What can hang from each mark
pemif: natezi
natezi: kepo pemif tesepem
noduz: natezi
kepo: besos bofil natezi notif
kozo: natezi notif
notif: noduz
besos: kepo
bofil: kepo

Each row was made from one small tree. The marks that hang from a mark follow it in brackets, in alphabetical order. Every link used is in the known rows. Write each row's tree.
Known rows
kepo(bofil): [-0.35  0.10  0.01  0.94 -0.24 -1.45  1.40  0.65 -2.49 -0.69 -1.74 -2.08
  0.08 -0.62 -0.94 -0.18  0.39 -0.22 -0.98 -0.59 -0.35  0.07  1.25 -1.59
 -0.14  0.19  0.77  0.43 -0.40]
bofil(kepo(besos natezi(pemif tesepem) notif(noduz))): [ 0.27  1.36 -1.80 -1.90 -0.31  2.60  3.75 -0.53 -1.98 -0.02 -1.20 -3.92
 -0.85 -1.13  1.59  0.58 -2.89 -0.82 -1.74 -0.12 -0.94 -1.64  2.37 -2.82
  1.26  0.86 -0.51 -3.33  1.38]
kozo(natezi notif(noduz)): [ 1.42  0.30 -1.94  0.04  0.87 -1.78  0.14 -0.75  1.19  0.45 -0.69  1.80
 -2.22 -0.92  1.45  2.46 -1.72  0.22 -0.87  1.68 -1.26 -2.06 -2.58 -0.28
 -0.24 -7.12  1.82 -1.28 -0.05]
pemif(natezi(kepo(bofil notif) tesepem)): [-0.33  0.30 -1.29 -0.86  0.09 -1.80  0.90 -1.73 -1.32 -0.57 -1.49 -2.87
 -0.76 -3.09 -2.58  0.47  0.30 -3.02 -0.73  0.33 -0.24  0.19  2.10 -0.17
 -0.87  0.40 -0.12 -1.26  0.08]
natezi(kepo(besos bofil notif(noduz)) pemif tesepem): [ 0.75  0.47 -3.56 -1.70 -0.33 -0.28  2.89 -1.97 -1.98  1.86 -2.61 -2.59
  0.21 -3.69 -1.38 -0.30 -1.63 -2.57 -1.70 -0.03 -1.17 -1.11  2.32 -2.19
  0.95 -1.22 -0.99 -2.10  0.29]
notif(noduz(natezi(kepo(besos bofil) tesepem))): [ 0.15 -0.38 -3.33 -0.47  0.40 -1.25  0.78 -1.66 -1.98  0.65 -4.65 -2.40
  0.03 -4.11 -0.05 -1.09 -1.09 -1.59 -2.28  0.51 -1.94 -2.72  0.09 -1.10
  0.01 -1.63 -1.17  0.78 -0.60]
noduz(natezi(kepo(besos bofil notif) pemif tesepem)): [ 0.10 -0.12 -3.40 -0.70 -0.81 -1.06  1.90 -1.93 -2.24  0.41 -1.42 -2.80
 -0.40 -3.91 -1.18  0.20 -0.90 -2.89 -0.88  0.71 -3.33 -1.15  2.17 -1.41
  0.33  0.34 -0.01 -2.49  0.25]
kozo(notif): [-0.32  0.29 -0.81  0.49  0.00 -1.57  0.84 -0.11  0.06 -0.87 -0.19  0.40
 -1.96 -0.76  0.41  1.31 -0.22 -1.00  0.45  0.90 -0.37 -0.28 -0.27 -0.49
 -0.58 -2.43  1.36 -1.90  0.49]
kepo(besos notif): [ 1.30  0.21  0.42  0.25  0.11 -0.02  2.32  0.78 -3.86 -0.59 -0.91 -2.22
 -0.20 -0.26 -0.33 -0.36 -1.21 -1.03  0.43 -0.87 -0.97 -0.05  2.53 -1.99
 -0.40 -0.01  0.39 -1.77 -0.63]
bofil(kepo(besos natezi(pemif tesepem) notif)): [-0.74  1.19 -0.68 -1.24 -0.95  1.88  3.67  0.03 -2.52 -1.40 -0.06 -4.26
 -0.84 -1.11  0.89  0.53 -1.90 -1.38 -0.27 -0.35 -1.62 -0.73  3.32 -2.33
  0.86  3.33 -0.39 -3.42  1.78]
kepo(besos bofil natezi(pemif tesepem) notif(noduz)): [ 0.84  0.79 -1.25 -2.03  0.19  2.17  3.35 -1.39 -2.72  0.54 -1.42 -4.05
  0.00 -0.99  0.45  0.27 -2.98 -0.48 -1.94 -0.78 -1.39 -1.98  2.38 -3.00
  1.12 -0.19  0.39 -2.80  0.27]
besos(kepo(bofil natezi(tesepem) notif)): [ 1.37  0.02  1.23 -0.72  0.18  1.21  2.31  0.79 -3.32 -2.44 -2.21 -4.63
  0.74 -0.87 -1.28 -0.87 -1.03 -1.08 -1.17 -1.38 -1.58 -1.47  4.24 -2.23
  1.33  3.27  0.49 -1.02 -1.32]
noduz(natezi(kepo pemif)): [-1.22  0.12 -3.37  0.65 -1.43 -2.36  0.48 -1.38  0.77  1.89 -0.11  0.25
 -1.55 -2.78  0.90  2.44 -0.02 -1.92 -0.64  2.24 -2.81 -0.77 -1.30  0.34
 -0.78 -2.32  0.10 -1.97  1.47]
kepo(besos natezi notif): [ 1.67  0.81  1.87 -0.14  0.29  1.26  2.68  0.68 -4.60 -0.89 -0.54 -3.44
  0.01  0.46  0.61  0.29 -2.27 -0.12  0.55 -1.48 -0.94 -0.60  3.36 -2.24
 -0.13  1.00  0.41 -2.24 -0.11]
noduz(natezi(kepo(besos) pemif tesepem)): [-2.03 -0.32 -4.00 -0.26 -1.23 -1.46  0.88 -1.82  0.34  1.35 -1.31 -0.91
 -1.47 -4.15  0.81  0.70 -0.78 -2.53 -0.10  1.99 -3.75 -1.83 -0.79  0.23
 -0.61 -0.83 -0.73 -2.03  1.93]
natezi(kepo(notif(noduz)) pemif tesepem): [-0.84  0.27 -3.39 -1.47 -0.21 -0.71  1.61 -2.06  1.33  2.98 -0.68 -0.33
 -1.17 -3.29 -0.07  1.44 -1.53 -2.97 -1.17  1.56 -1.65 -1.08  0.21 -0.40
  0.13 -2.93 -1.62 -3.92  0.81]
besos(kepo(bofil natezi(pemif tesepem) notif)): [ 0.57  0.33 -0.57 -1.08 -0.83  1.04  3.05 -0.09 -1.96 -1.17 -1.05 -4.29
  0.22 -1.12 -0.93  0.35 -1.27 -1.49 -1.59 -0.56 -2.40 -1.25  3.43 -2.21
  1.59  2.86  0.98 -2.06  0.22]
bofil(kepo(besos natezi(pemif tesepem))): [-1.84  1.02 -1.44 -0.73 -1.29  1.32  3.11  0.22 -1.22 -1.23 -1.02 -3.92
 -0.97 -1.61  1.50  0.26 -1.37 -0.83 -0.48  0.12 -1.41 -1.03  1.83 -1.69
  0.54  2.92 -0.52 -1.73  2.70]
kozo(notif(noduz)): [ 0.68  0.49 -1.94 -0.16  0.52 -1.06  0.84 -0.91  0.45  0.50 -1.50  0.73
 -1.91 -0.84  1.24  1.31 -1.26 -0.48 -1.05  1.24  0.10 -1.16 -1.18 -0.85
 -0.26 -5.30  1.14 -1.70  0.05]

Write each row's tree
[ 1.90  0.77  1.11 -0.64  1.16  1.19  1.93 -0.09 -2.32  0.70 -0.61 -2.09
 -0.53  0.83  1.51  1.54 -2.51  0.21 -1.21 -0.33 -0.15 -1.27  1.62 -1.85
  0.03 -2.11  0.30 -2.56 -0.74]  kepo(natezi notif(noduz))
[ 1.28  0.93 -0.06  0.36 -0.40  0.34  3.22  1.57 -4.78 -2.12 -1.67 -3.22
 -0.06 -0.52 -0.38 -0.76 -0.78 -1.03 -0.18 -1.08 -0.11  0.35  3.67 -2.76
  0.51  2.12  0.03 -1.21 -0.36]  bofil(kepo(besos notif))
[ 2.54  0.13  0.34  0.46 -0.19 -0.45  2.57  1.52 -4.30 -1.95 -2.30 -3.33
  0.99 -0.71 -2.24 -0.83 -0.01 -1.21 -1.38 -1.26 -1.08 -0.10  3.66 -2.56
  1.27  1.72  1.31  0.12 -1.90]  besos(kepo(bofil notif))
[ 2.49  0.45 -1.21 -0.39  0.37 -1.57  1.96 -0.69 -3.29  1.17 -2.90 -1.85
  0.86 -2.07 -1.57  0.22 -0.75 -1.63 -2.02 -0.40  0.59 -0.16  2.45 -2.10
  0.63 -2.08 -0.71 -0.90 -1.52]  natezi(kepo(bofil notif(noduz)))
[-0.85  0.25 -2.19 -0.53 -0.33 -2.02  1.12 -1.37 -1.87 -0.98 -3.39 -3.38
 -0.43 -3.95 -1.87 -0.86  0.36 -2.48 -0.59  0.13 -0.35 -0.43  1.23 -0.28
 -1.06  1.10 -0.26  1.10  1.14]  pemif(natezi(kepo(besos bofil) tesepem))
[-0.28 -0.02 -5.01 -0.90 -0.69 -0.94  1.43 -2.48 -0.57  1.99 -3.54 -2.03
 -0.49 -4.46  0.12  0.20 -1.20 -1.65 -2.45  1.23 -2.68 -2.48 -0.56 -1.20
  0.42 -2.35 -0.56 -0.68  0.92]  notif(noduz(natezi(kepo(besos bofil) pemif tesepem)))
[-0.29  0.01 -5.68 -1.09 -0.36 -2.06  0.48 -3.61  2.10  1.39 -2.19  0.29
 -2.19 -4.26  0.35  1.92 -0.77 -2.37 -2.33  2.56 -2.09 -2.23 -1.65 -0.28
  0.59 -4.73  0.45 -2.28  0.92]  kozo(notif(noduz(natezi(kepo(bofil) pemif tesepem))))
[-0.88  0.58  1.00 -0.62  0.25  1.08  2.14  0.81 -1.91 -2.18 -0.41 -3.75
 -0.76 -0.36  0.72  0.22 -1.37 -1.03 -0.39 -0.53 -0.64 -0.76  3.36 -1.45
  0.52  2.89 -1.14 -2.71  0.27]  bofil(kepo(natezi(tesepem) notif))
[ 1.40 -0.24 -3.60 -0.95 -0.19  0.78  1.90 -1.09 -0.52  0.35 -2.43 -2.62
 -0.77 -1.97 -0.23  0.47 -1.42 -1.60 -3.81  1.30 -3.60 -3.00  0.38 -1.96
  1.50 -1.72  1.49 -1.61 -1.02]  besos(kepo(bofil notif(noduz(natezi(pemif tesepem)))))
[-1.17 -0.23 -4.91 -0.57 -0.58 -1.77  0.65 -2.57  1.28  2.27 -2.57 -0.87
 -0.97 -4.04  0.21  1.26 -0.67 -1.92 -2.97  2.08 -2.50 -2.27 -1.54 -0.30
  0.29 -3.05 -0.59 -1.33  0.70]  notif(noduz(natezi(kepo(bofil) pemif tesepem)))
[-0.51  1.21 -1.59 -1.70 -0.19  1.93  3.02 -0.67 -0.28  0.47 -0.22 -2.85
 -1.30 -0.66  1.51  1.69 -2.31 -0.83 -2.16  0.72 -0.74 -1.29  1.56 -1.92
  1.23  0.01 -0.53 -3.81  1.08]  bofil(kepo(natezi(pemif tesepem) notif(noduz)))
[-1.59  0.15 -1.27 -0.73 -1.16  0.77  1.99  0.05  0.78 -0.38 -0.69 -2.39
 -0.82 -1.57  0.87  1.05 -1.03 -1.21 -0.84  0.85 -2.83 -1.90  0.60 -0.66
  0.64  1.50  0.23 -1.71  1.65]  besos(kepo(natezi(pemif tesepem)))
[-0.08  0.20 -5.12 -1.57 -0.31 -2.01  0.95 -2.55  2.32  2.00 -1.23  1.37
 -1.95 -4.57  0.89  2.20 -2.13 -2.14 -0.11  2.35 -2.50 -2.48 -2.12  0.24
  0.04 -6.10  0.15 -2.38  1.96]  kozo(natezi(kepo(besos) pemif tesepem) notif(noduz))
[ 0.08  0.45 -3.81 -1.09 -0.30  1.46  2.46 -1.07 -0.99  0.32 -1.51 -2.61
 -1.87 -1.86  1.49  0.59 -2.19 -1.47 -2.32  1.44 -2.89 -2.29  0.39 -2.01
  0.83 -1.36  0.24 -2.88  0.62]  bofil(kepo(besos notif(noduz(natezi(pemif tesepem)))))
[-2.55 -0.01 -2.02 -0.35 -0.36 -2.26 -0.23 -1.42  1.59  0.35 -1.37 -1.11
 -1.83 -3.45 -0.67  0.77  0.55 -2.88 -0.01  1.72 -0.70 -0.31 -0.81  1.41
 -1.88 -0.74 -0.60 -0.81  1.49]  pemif(natezi(kepo tesepem))
[-0.14  0.86  1.01 -0.85  0.21  1.77  3.00  0.87 -3.80 -2.48 -1.30 -4.79
 -0.14 -0.83  0.57 -0.73 -1.80 -0.99  0.08 -1.31 -0.75 -0.89  4.20 -2.25
  0.61  3.82 -0.99 -2.22  0.43]  bofil(kepo(besos natezi(tesepem) notif))
[-1.40 -0.29 -4.07 -0.11 -1.37 -1.72  1.39 -1.88 -1.11  0.55 -2.39 -2.44
 -0.57 -4.35 -0.58 -0.07 -0.32 -2.35 -1.10  1.03 -3.30 -1.59  0.26 -0.80
 -0.03  0.27 -0.31 -0.77  1.36]  noduz(natezi(kepo(besos bofil) pemif tesepem))
[-1.62  0.37 -1.12 -0.85 -0.82  0.63  2.61 -0.68 -2.01 -0.64 -0.99 -3.97
 -0.13 -1.56  0.47 -0.08 -1.39 -0.57 -0.80 -0.66 -1.82 -1.27  1.74 -2.08
  0.36  2.18  0.56 -1.30  1.79]  kepo(besos bofil natezi(pemif tesepem))
[ 0.79  0.59 -4.43 -0.16 -0.86 -1.26  1.50 -1.83 -0.70  2.87 -2.47 -0.36
 -0.87 -3.26  1.56  1.68 -1.57 -1.14 -1.62  1.79 -2.39 -1.94 -1.50 -0.92
 -0.31 -4.29 -0.30 -1.04  1.01]  notif(noduz(natezi(kepo(besos) pemif)))
[ 0.27  1.03  0.08 -0.45 -0.57  0.62  2.54 -0.31 -1.53  0.43  2.17 -2.02
 -1.13  0.52  1.02  2.60 -1.84 -0.47  0.03  0.19 -1.53 -0.20  1.84 -1.57
  0.04 -0.28  1.06 -4.08  0.93]  kepo(natezi(pemif) notif)
[-1.86 -0.20 -2.59 -0.82 -0.93 -1.35  1.27 -1.40  0.88  1.75  0.37 -0.71
 -1.13 -3.08 -0.73  1.39 -0.66 -3.39  0.42  1.19 -2.01 -0.03  1.28 -0.15
 -0.16 -0.29 -1.22 -4.14  1.24]  natezi(kepo(notif) pemif tesepem)
[ 2.05  1.30 -0.70 -1.01  0.11  0.96  3.05 -0.91 -2.71  1.07 -0.34 -2.84
 -0.07  0.37  0.49  2.02 -2.16  0.25 -2.44 -0.38 -0.30 -0.77  1.96 -2.78
  1.09 -1.67  1.20 -2.78 -0.14]  kepo(bofil natezi(pemif) notif(noduz))
[-1.28 -0.59 -1.64  0.26 -0.08 -3.12 -0.12 -0.43  0.00 -0.24 -2.27 -1.07
  0.10 -3.85 -1.36  0.38  0.18 -1.68 -0.12  0.55 -2.10 -1.36  0.08  0.23
 -0.14 -0.82 -0.90  0.25  0.05]  kozo(natezi(kepo(bofil) tesepem))
[ 1.77  0.43 -2.89  0.02 -1.12 -1.39  2.43 -1.41 -4.05  0.43 -1.57 -2.56
  0.09 -2.87 -1.02  0.84 -0.80 -2.05 -0.99  0.05 -2.59 -0.41  2.32 -2.04
  0.43 -0.40  0.71 -1.79  0.05]  noduz(natezi(kepo(besos bofil notif) pemif))
